What can hang from each mark
V: E
N: E
E: B C J N P U V
B: E
C: E P
P: C E V
R: E
D: E

Every row comes from one small tree of marks. The marks that hang from a mark follow it in brackets, in alphabetical order. Every link used is in the known rows. Which tree was each row made from?
In the rows, 128 means zero.
Known rows
V(E(C U)): [ 94 150 109  92 127 144 102 113 113  96  94 139  98  94  84 167 113 127
 139 107 122 141  99 114 109]
D(E(C J U V)): [199 118 107 139 146 115 121  77 150 155 161 144 132 102 130 191 138 107
 112 170  71 151 130 207 106]
R(E(C)): [142 148 135 158  95 161 102 106  91  54 107 123 123 164 133 132 131 135
 141 113  86  74  89 118  90]
B(E): [112 132 128 155  99 136  92 153 109  71 117  88 151 120 127  79 130 111
 106 119 117 115  83 115  83]
R(E(J N V)): [208  61 187 189 103 159 129  69 160  99 160 133 129 144 184 129 143  83
 134 136 117  74 178 141 108]
E(B C): [ 73 156  73 113 116 155 135 139  96 130 117 114 113 170 102 119 126 153
 152 134  91 121  76 111 101]
R(E(B C N)): [ 99 133 133 174  83 176 119 125  95  89 140 142 113 210 133 136 162 151
 171 121 105  83 105 126  97]
B(E(P V)): [159 134 118 150  95 121 136 158 169  81 149  90 142 169 142  66 152 119
  98 112 151 145 113 138 113]
E(J): [129 118 125 130 151 141 119 107 123 131 120 111 134  87 143 126 106 103
 131 136 113 112 133 119 114]
V(E): [108 120 167 112 112 162 114 112 128  94  75 109 117  83 135 113 118 119
 142  95 126 129 113  68 120]
B(E(C P(V))): [132 158  86 129 101  92 130 153 119  80 103  98 133 179 118  86 123 162
 122 119 128 117  81 162  86]
N(E(J U)): [130 115 105 117 182 106 131  96  85 175 118 123 116  70  89 167 138  84
 112 139 103 136 140 119 125]
C(E(N) P(V)): [115  74 179 162 137  97 110  96 157 108  86 137 124 102 149 120  95 130
 131 126 191 109 125  88 164]
C(P): [ 92 142 122 132 131 137  82 109 131  90 105 118 143 120 164 110  99 144
 110 108 157 129  90  94 148]
C(E): [115 101 164 151 125 137 123 147 128 115  98 112 125  81 105 122 117  91
 134 115 138 114 111  72 146]
E(B U): [ 84 178  88 103 141 128 142 162  86 155 138 128 139 106 102 124 127 156
 140 146 125 153  84 138 148]
P(C E(B J) V): [147 101 146  49 171 125 171 125  51 218 123 134 156 119 125 113  72 147
 115 196  62  95 150 119 130]
N(E(B C P V)): [123 129  72 113 122 129 199 130 134 164 128 112  83 224  88 113 182 142
 132 118  99 156 117 103 127]
C(P(V)): [130 135 131 112 141 101 115  86 121 100  78 117 140 105 173  89  74 172
 113 133 144 119  84 106 147]
D(E(V)): [192 122 167 163 103 140 129  97 154 115 127 110 159 103 182 104 163 120
 117 137  87 144 113 128 132]
V(E(N)): [ 89 112 184 141 101 169 103 106 147  81  93 126 118  94 153 116 147 106
 160  82 153 129 142  67 126]
P(C V(E(U))): [124 140 168  51 140 103 124 127  94 154  78 175 119  54 112 134  79 166
 107 159 103 125 146 114 143]
R(E(J P)): [168 139 156 165 125 134 132 128 125 106 144 128 144 147 156 140 128 139
 140 103 134  96 146 150 136]
R(E): [154 140 170 163  94 155 113 115  92  63 107 119 142 123 157 107 131 132
 137 108 103  81 105 104 116]
E(C P V): [144 160  83 124 105 138 144 129 167 100 134 117 114 184 135 111 141 127
 137 108 131 143 120 133 132]
E(B N P(C) V): [ 96 147 133 119 100 148 153 185 166 177 175 168 129 200 160 103 171 157
 126 142 145 155 185 118 181]
B(E(J N P)): [107 121 125 188 115 123  98 160 159 110 164 108 150 150 146 116 164 102
 130 105 180 134 155 157 105]
N(E(V)): [165  91 139 130 122 136 157  84 127 125  99  95 106 125 126  89 162  85
 110 123  92 126 133  67 123]
C(E(B J P V)): [161  66 137 139 151 119 199 160 188 198 166 122 100 147  88 142 120 110
 130 147 151 148 157 127 154]

Write each row's tree
[171  85 158 114 154 130 142  66  95 135 115 106 166  93 164 107 110  85
 158 139 116  95 153 124 125] -> P(E(J N) V)
[133 207  61  91 139  79 149 137 111 125 109 139 129 133 111 129 114 178
 144 123 141 141  98 179 147] -> E(C P(V) U)
[155 151 103 118 142  97 170 129 134 150 133 121 115 133 110 123 176 114
 111 111 138 172 140 121 168] -> N(E(P U V))
[108 157 127 108 151 130 106 168 132 177 141 158 140 124 151 144 115 142
 109 135 125 127 183 132 158] -> E(J P(C))
[155  99 183 191 115 161 106  89 122  94 143 135 137 125 174 140 143 100
 148 121 127  72 161 132 109] -> R(E(J N))
[104 203 134 110 119 122 137 217  75 166 166 188 145 174 118 151 141 205
 115 144 120 129 139 155 180] -> R(E(B P(C) U))
[143 182  96 119 129  64 139 174 109 103 127 110 163 115 117  90 124 164
 109 131 159 145  90 184 126] -> B(E(P(V) U))
[106 133 110  52 184 136 130 160  46 228 173 151 159 106  98 169  91 121
 110 184  83 133 148 135 146] -> P(C E(B J U))
[ 67 189  56 112 114 144 152 175 119 139 136 120 117 200 107 122 148 176
 157 110 126 149  91 131 133] -> E(B C P)
[129 186  62 113 120  67 129 163 109  96 127 122 139 152  93 116 119 165
 115 132 140 138  76 195 101] -> B(E(C P(V) U))
[174 181 156 142 117  92 154 131 124 128  95 123 175 111 181 100 155 186
 145 122 117 153 104 160 163] -> D(E(P(V)))
[ 81 144 129  80 133 140 145 149 105 146 117 131 109  88  91 138 115 149
 142 128 128 159  94 105 131] -> V(E(B U))
[121  57 178 180 144 138 116 120 157 143 131 131 115  81 120 163 128  61
 150 126 156 107 170  97 133] -> C(E(J N))
[145 113 123 162 100 119 103 134 152  86 172 118 144 121 135 101 161  83
 106 136 154 136 125 155 102] -> B(E(N U V))
[160 111 136 159 122 153 105  83 101  90 123 131 115 145 129 167 111 117
 137 132  81  64 123 141  76] -> R(E(C J))
[127 157  87 142 147  91 109 175 132 129 172 114 152 112 107 139 126 117
 104 128 165 151 120 191 113] -> B(E(J P U))
[ 61 153 157  78 112 152 142 197 126 173 117 162 112 152 120 127 131 191
 129 117 130 160 152  80 164] -> V(E(B P(C)))
[102 138  80 140 152 133  88 102 126 133 155 149 119 109 113 192 132  96
 152 135 138 124 143 167 112] -> E(C J N U)
[125 151  95 153  89 148 129 120 189  93 151 130 118 198 158 115 176 117
 153  94 160 143 148 133 143] -> E(C N P V)
[136 183 136 125 160  98 100 173 117 205 170 186 166  91 152 195 148 161
  98 158 111 172 173 194 180] -> D(E(J P(C) U))
[ 79 118 168 146 134 120  84 177 118 159 139 188 130  81 102 175 135 102
 118 140 154 125 172 102 179] -> P(C(E(N U)))
[143  77 196  66 148 124 130  98 122 171  74 161 109  58 132 139  64 146
 104 166  83  97 178 101 116] -> P(C V(E(J)))
[114 151 100 159  89 103 121 146 139  74 122 115 135 192 131  95 156 146
 140 108 158 118 109 162  92] -> B(E(C N P(V)))
[107  75 187 138 130 163 108  85 159 119 113 128 111  78 146 146 128  88
 154 105 146 119 172  92 111] -> V(E(J N))
[164 129 131 130 139  94 158 167 172 139 150 134 123 106  91 143 128 104
 119 116 182 167 139 132 189] -> C(E(P U V))
[ 56 145  52 101 167 111 123 111  78 164 118 135  90 171  71 172 137 160
 110 134 118 162  72 106 130] -> N(E(B C(P) U))
[116  85 109 172  86 139  61  96 181  54 151 114 121 202 150 107 140 104
  97 122 163 127 107 126  82] -> B(E(C(P) N V))
[162  74 146 156 129 151 128  80 183 128 153 122 128 114 170 119 139  72
 136 137 133 113 180 128 124] -> E(J N V)
[ 64 180  79  80 131 131 148 170 122 146 130 142  96 161  71 163 128 177
 161 101 148 179  98 137 138] -> V(E(B C P U))
[166 147  99 117 159  57 146 153 121 141 144 115 152 101 110 117 100 147
 104 152 152 137 115 208 111] -> B(E(J P(V) U))
[ 94  81 146 133 125 171  91  73 158 108 108 135  92 118 123 172 125  90
 164 104 126 113 162 104  84] -> V(E(C J N))
[152 116 103 114 145 135 191 142 174 183 173 112 116 166 132 111 127 137
 130 145 133 151 147 148 144] -> E(B J P V)
[176  72 129  88 153 157 182  97 111 181 164  90 144 146 126 107 101  84
 130 161  84 125 136 113 118] -> P(E(B J V))
[162  77 179  91 146 122 154  68 139 135  68 115 113  52 134 119  73 129
 138 137 108 106 144 113  97] -> P(V(E(J)))
[154  58 162 149 134 122 112 102 183 107 115 119 112 117 129 124  92 100
  93 126 168 131 119  73 156] -> C(E(V) P)
